Known rows, with every way that one mark hangs from another
{tigem mesar {sibip tugugiz} zurun}: [-0.71  3.04  0.90  0.22  3.70 -2.23  3.73 -0.57  0.51 -3.19 -2.56  3.39
  3.89  2.43  0.41  0.10 -1.92  2.29  2.04  4.05  0.75  3.35  2.03  0.53]
{mesar {bovivuz pifodid}}: [ 0.65  0.30 -0.47 -0.12  0.44 -0.11 -1.78  0.80  0.01 -1.87  1.38  1.34
  1.69 -0.09  0.33 -1.16  1.38 -1.00  0.53  0.32 -0.24 -0.37 -1.48 -0.84]
{tima tigem}: [ 0.20  0.87 -0.66  0.94 -0.39  1.00  0.44  0.18  1.12 -0.29  1.00 -0.77
 -0.86 -0.06 -0.47  0.67 -0.09 -1.02  0.10  0.00 -1.10 -0.18  0.78 -0.20]
{tugugiz {tigem mesar zurun}}: [ 0.11  2.19 -0.11 -0.25  1.03  0.02  0.85 -0.45  0.15 -0.50  0.10  1.04
  3.76  4.10 -1.29  0.57  0.02 -0.01  2.76  1.43 -1.03  1.76 -0.42 -0.05]
{tima {tigem {mesar bovivuz} sibip tugugiz} zurun}: [-0.39  3.26 -0.22  0.55  3.00 -0.67  3.42 -0.15  1.11 -3.13  1.34  2.80
  0.57  1.23  1.85 -0.10  1.27  0.96  2.58  3.31 -1.24  2.38  1.56  0.18]
{finod {tugugiz {tigem tima}}}: [ 0.29  0.18  0.21 -0.75  1.25 -1.00 -0.94  1.74 -0.27 -1.10  4.06 -0.97
 -0.54  0.91  0.48 -0.45 -0.36  1.03  3.68  0.48 -0.14  0.32 -1.36 -0.08]
{mesar {bovivuz pifodid {tigem tima zurun}}}: [ 0.41  1.81  0.36 -0.26  1.71  0.31 -1.04  0.62  0.10 -4.00  1.64  2.00
  4.22  0.56  0.14 -1.57  1.06  0.14 -0.54  2.24 -0.59  0.47 -0.52 -1.07]
{sibip {tugugiz finod {tigem {mesar bovivuz} tima zurun}}}: [ 0.04  0.77  0.47 -0.74  1.31  0.23 -0.41 -0.48  0.10 -2.50  3.55  0.83
  0.24  1.81 -0.48  0.96  0.41 -0.99  4.69  1.49 -0.14  1.21 -0.69 -0.87]
{bovivuz tigem}: [-0.63  1.30  0.65  0.10  0.22  2.51 -0.24 -0.35  0.10 -1.86  0.68 -1.32
  1.32 -0.87 -0.15 -0.41  0.43 -0.53 -1.95  1.18 -0.54 -0.62  0.21 -0.58]
{tigem mesar tima {tugugiz sibip}}: [-0.21  3.56  0.54 -1.99  2.75 -3.99  4.94  1.29 -0.19 -2.54 -0.33  2.41
  3.23  3.46  1.97 -0.33  0.02  1.57  1.31  3.59  0.83  2.69  1.53  0.78]
{tima tigem zurun}: [-0.75  0.24  0.10  1.51  0.83  0.31  1.06 -1.13  0.46 -0.81  2.44  0.39
 -2.35 -0.29 -0.29  1.26  1.27  0.02  1.79  0.81 -1.99  0.96  0.55  0.03]
{bovivuz pifodid tigem}: [-1.65  1.52  1.51 -0.13  1.02  0.99 -0.70  0.22 -0.30 -2.96  0.21 -0.77
  3.92 -0.81 -1.19 -1.27  1.02 -1.24 -1.62  1.32 -0.03 -0.80  0.04 -0.69]
{tugugiz {sibip tigem}}: [-0.28  0.16  0.17  0.99 -0.35  0.23  0.72 -0.60  0.23 -0.67  0.24 -2.23
 -2.10  0.26 -0.23  1.22  0.64 -1.02  0.73  2.44 -0.57  0.43 -2.32  0.55]
{finod tugugiz}: [-0.12 -0.58  0.43  0.13  1.58 -0.91 -0.21  1.63 -0.50 -0.82  2.98 -1.37
 -1.91 -0.55  1.21 -0.60 -0.37  0.91  2.16  0.28  0.38 -0.05 -0.64  0.25]
{tigem tima tugugiz zurun}: [ 0.35  2.10  1.26 -0.69  2.93 -3.26  3.81  1.37  0.32 -3.10 -0.15  4.09
  3.14  3.50  1.16 -1.60 -0.31  4.02  0.70  3.58  0.69  2.53  2.83  1.47]
{tugugiz finod sibip tigem}: [ 0.36  1.25  0.33 -1.57  0.03  2.94 -2.44 -1.80 -0.38  1.33  3.46 -3.53
  0.42  1.18 -1.55  0.49  0.63 -4.36  5.32  1.91  0.21  0.93 -3.04 -0.59]
{finod {tugugiz {sibip zurun} {tigem {mesar bovivuz} tima}}}: [ 0.33  0.64  0.23 -0.72  2.19 -1.22 -0.28  1.08 -1.07 -2.18  4.59 -0.47
 -0.64  1.89  0.38  0.68  0.63  0.39  5.32  2.43  0.01  1.69 -2.37  0.13]
{finod {tugugiz sibip tigem}}: [ 0.13  0.17  0.33 -0.02  1.21  0.02 -0.96  0.86 -0.63 -0.54  4.18 -2.90
 -1.54  0.79  0.22 -0.23  0.12 -0.55  4.21  1.81 -0.07  0.24 -2.76  0.50]
{tigem mesar {tima zurun} {tugugiz finod}}: [-0.84  2.97  1.21 -2.67  3.87 -3.23  4.15  0.48 -0.41 -2.37  1.71  3.34
  2.45  2.64  2.13 -0.12  0.80  1.49  3.62  2.43  0.71  3.29  2.36 -0.18]
{tugugiz {sibip {tigem zurun}}}: [-0.22  0.46  0.53  1.37  0.42 -0.02  1.28 -0.82  0.30 -1.05 -0.01 -1.46
 -1.25  1.16 -0.46  1.12  0.39 -0.24  0.93  3.27 -0.67  1.20 -1.87  0.89]
{finod {tugugiz sibip {tigem mesar tima zurun}}}: [ 0.11  1.57  0.63 -0.58  2.73 -1.95  0.92  0.99 -0.68 -1.49  3.49 -0.81
  1.12  2.80  0.34  0.04 -0.65  0.87  4.76  2.97 -0.14  2.14 -1.58  0.45]
{tugugiz finod {sibip tigem zurun}}: [-0.42 -0.64  0.97 -0.11  0.60  2.09 -0.89 -1.70 -0.62 -0.59  2.43 -2.52
 -3.38 -0.39 -1.12  2.22  1.48 -2.64  4.09  2.41  0.74  1.47 -2.17 -0.01]
{sibip {tigem mesar}}: [-0.70  0.81 -0.32  0.65 -0.11 -0.44  1.90  0.43  0.92 -1.41 -0.95 -0.46
 -0.83  1.16  0.19  1.87  0.49  0.05  0.09  0.55 -1.17  0.57 -0.79 -0.37]

Rows
[ 1.04  3.35  0.16 -2.30  2.26  0.62 -0.51 -1.42 -0.28 -0.53  3.32 -0.14
  4.15  3.97 -0.83  0.66  0.02 -2.56  6.27  3.69 -0.19  3.48 -2.12 -1.04] : {tugugiz finod sibip {tigem {mesar bovivuz} tima zurun}}
[ 0.09  1.87  0.62 -2.61  1.54  0.78 -0.78 -1.67 -1.16 -0.38  3.23 -0.61
  1.76  2.80 -1.81  2.13  0.88 -2.76  6.79  2.62  0.65  3.13 -1.84 -0.76] : {tugugiz finod {sibip zurun} {tigem mesar tima}}
[-0.96 -0.68  0.25  1.12  0.35 -0.26  1.65 -0.05 -0.06 -2.70 -0.47  1.04
 -2.54  1.26 -0.90  3.32  1.86  0.91  1.48  0.94 -0.51  1.40 -0.48  0.22] : {sibip {tigem mesar} zurun}
[ 0.57  2.46 -0.65 -1.74  0.54 -1.14 -0.50  0.62  0.21 -1.47  1.36  1.83
  4.25  3.18 -0.59  0.24  0.51 -0.47  2.80  0.68 -0.98  1.16 -1.26 -1.19] : {tugugiz {tigem {mesar {bovivuz pifodid}} tima}}
[-0.47  0.50  0.94 -1.06  1.37  0.49  0.41 -1.34 -0.63 -1.21  2.01 -1.24
 -1.60  0.70 -0.78  2.68  0.99 -1.96  4.45  2.77  0.78  2.61 -1.45 -0.36] : {tugugiz finod {sibip {tigem mesar tima} zurun}}
[-0.84 -1.21  0.98 -0.16  1.00  1.31 -1.68 -0.80 -1.04 -3.39  4.05  0.93
 -2.18  0.70 -1.81  2.22  2.59 -1.88  5.83  0.90  0.72  0.73 -1.27 -0.49] : {sibip {tugugiz finod {tigem {mesar {bovivuz pifodid}}}} zurun}
[-1.96  2.67  1.38 -0.58  1.81  0.20  0.77  0.28 -0.43 -3.16 -0.54 -0.14
  5.41  0.29 -0.86 -0.74  0.83 -1.35 -1.27  1.48 -0.05  0.12  0.44 -0.98] : {bovivuz pifodid {tigem mesar}}
[-0.77  0.54  0.88 -0.56  1.63 -1.27  2.76  0.82  0.06 -3.89  0.75  2.17
 -1.64  2.06  0.21  2.43  1.94  1.61  2.85  2.08  0.52  2.28  0.84  0.28] : {sibip {tigem mesar tima {tugugiz finod}} zurun}
[-0.48  2.84  1.16  0.29  2.07  1.91  0.80 -0.76  0.59 -2.95 -1.13  0.49
  4.02  0.09 -0.15 -1.26 -0.89  1.22 -1.38  3.68 -0.02  1.22  1.30 -0.09] : {bovivuz {tigem sibip zurun}}
[-0.46  0.28  0.50  0.56  0.29 -0.97  1.25 -0.81  0.05 -1.26  0.92 -0.99
 -2.00  0.51 -0.04  1.46  0.71  0.09  1.38  2.94 -0.82  1.31 -2.05  0.51] : {tugugiz {sibip {tigem {tima zurun}}}}
[-0.32 -0.95  0.70 -0.68  1.03  0.71 -1.24 -0.76 -0.92 -3.44  4.35  1.61
 -2.38  0.96 -1.33  2.53  2.01 -0.91  5.84  1.02  0.55  1.27 -0.80 -0.63] : {sibip {tugugiz finod {tigem {mesar bovivuz} tima}} zurun}
[-0.48 -0.35  0.81  0.35  2.14 -1.71  1.11  1.15 -0.82 -2.35  3.16 -1.28
 -2.99  0.46  0.74  1.25  0.36  1.14  3.51  2.40  0.34  1.40 -1.61  0.68] : {finod {tugugiz {sibip {tigem mesar tima} zurun}}}
[-1.07  2.13  0.45  0.20  2.51 -0.19  3.21 -0.53  0.41 -1.58  2.73  0.91
 -0.85  1.26  0.96  0.89  1.70 -0.55  3.36  1.78 -1.11  2.03  1.79  0.04] : {tima {tigem mesar {tugugiz finod}} zurun}
[ 0.20  2.02 -0.33 -1.42  2.48 -3.28  2.09  0.04 -0.33 -2.33  1.42  4.13
  2.41  2.04  1.61  0.87  0.61  1.76  2.08  1.37 -1.08  2.86  0.27 -1.15] : {tigem {mesar bovivuz} {tima zurun}}
[-0.70  4.64  1.30 -3.22  4.96 -3.43  4.38  0.20  0.24 -3.14 -0.29  4.35
  4.41  2.13  2.59 -1.07 -0.57  2.42  4.07  4.20  1.59  4.35  3.02 -0.11] : {tigem mesar sibip {tima zurun} {tugugiz finod}}
[ 0.15  2.37  0.33 -1.65  1.63  1.70 -0.59 -1.10 -0.01  0.43  1.89 -0.38
  3.70  3.35 -1.42  0.57 -0.08 -2.26  5.06  1.11 -0.12  2.27 -0.47 -1.03] : {tugugiz finod {tigem mesar zurun}}
[-0.39  2.01  0.25  1.05  1.77 -1.40  3.31  1.42  1.10 -3.87 -0.56  1.82
  1.25  3.16  1.00  0.16  1.52  1.32  0.69  2.87 -0.81  1.38 -0.11  0.50] : {sibip {tigem {mesar {bovivuz pifodid}} tugugiz zurun}}
[-1.11 -2.52  1.41  0.76  0.26  0.07 -0.16 -0.36 -0.04 -4.43  3.24  0.63
 -6.19 -0.82 -1.09  3.49  1.93  0.56  3.89  1.29  0.41  0.78 -0.59 -0.13] : {sibip {tigem tima} {tugugiz finod} zurun}
[ 0.52  3.27  0.10 -0.01  3.56 -1.78  4.31  1.24  0.27 -3.34 -0.31  3.89
  3.91  4.48  2.07 -1.28  0.84  2.01  1.22  3.51  0.03  2.60  1.71  0.88] : {tigem {mesar bovivuz} tugugiz zurun}
[ 0.11  3.00 -0.45 -1.21  0.72  0.32  0.19 -0.33  0.63 -0.48 -0.90  0.67
  3.84  2.43 -0.61  0.10 -0.61 -0.41  2.69  1.50 -0.30  1.40 -0.59 -0.50] : {tugugiz {tigem mesar sibip}}
[ 0.66  4.16  0.38 -3.31  4.38 -2.14  2.75  1.12  0.24 -4.49  0.28  5.28
  4.25  2.27  2.43 -0.85  0.18  2.03  3.98  4.14  2.23  3.94  2.43 -0.39] : {tigem {mesar bovivuz} {sibip zurun} tima {tugugiz finod}}
[-0.19  2.83  0.20 -1.31  3.52 -3.59  2.56 -0.23  0.30 -4.45  0.59  5.08
  2.31  0.97  2.05  0.39 -0.47  2.73  3.13  3.49 -0.08  3.32  0.78 -0.89] : {tigem {mesar bovivuz} {sibip tugugiz} {tima zurun}}
[-0.29  1.64  0.46  0.46  1.19 -1.69  2.63 -0.55  0.22 -1.61 -0.41 -0.19
  0.49  2.24 -0.13  1.51 -0.17  0.46  1.30  3.58 -0.62  2.31 -1.21  0.51] : {tugugiz {sibip {tigem mesar tima zurun}}}
[ 0.17  1.58 -0.17  0.09  0.54  1.46  1.09  0.74  1.19 -0.88  1.98 -0.93
 -0.91  0.32  0.41 -0.29  0.58 -1.47  1.31  0.92 -0.19 -0.02  1.55  0.09] : {tima {tigem {tugugiz finod}}}
[-0.79 -1.21  0.76  1.45  0.17  0.27  1.66  0.68  0.18 -3.56  0.43  1.02
 -4.11  0.89 -0.26  1.82  2.69  1.71  1.13  1.73  0.03  0.48 -0.08  1.32] : {sibip {tigem tugugiz} zurun}
[-0.08  0.48  0.41  0.83  0.55 -1.54  1.73  0.45  1.07 -2.30 -0.50  1.15
 -0.16  1.74 -0.28  1.18 -0.25  2.38  0.29  1.88 -1.10  1.50 -0.01  0.16] : {sibip {tigem tima zurun}}
[-0.30  2.68 -0.50  0.69  2.34 -0.28  2.04 -0.98  0.96 -2.11  1.15  2.17
  0.46  0.51  0.90  0.90  0.55  0.34  2.54  2.37 -1.76  2.42  0.80 -0.59] : {tima {tigem {mesar bovivuz} sibip} zurun}
[-2.11  4.02  1.94 -1.62  3.50 -1.79  1.71 -0.20 -0.25 -4.54 -0.94  2.37
  7.03  0.33 -0.27 -1.04 -0.03  0.85 -0.04  3.47  0.18  2.07  1.35 -1.07] : {bovivuz pifodid {tigem mesar sibip {tima zurun}}}
[-1.74  2.15  1.85 -0.32  1.61  0.65  0.72  1.07 -0.13 -3.99  0.35 -0.21
  3.89 -0.11 -0.26 -2.23  1.67 -0.56 -1.59  2.26  0.52 -0.85  0.84  0.08] : {bovivuz pifodid {tigem tugugiz}}
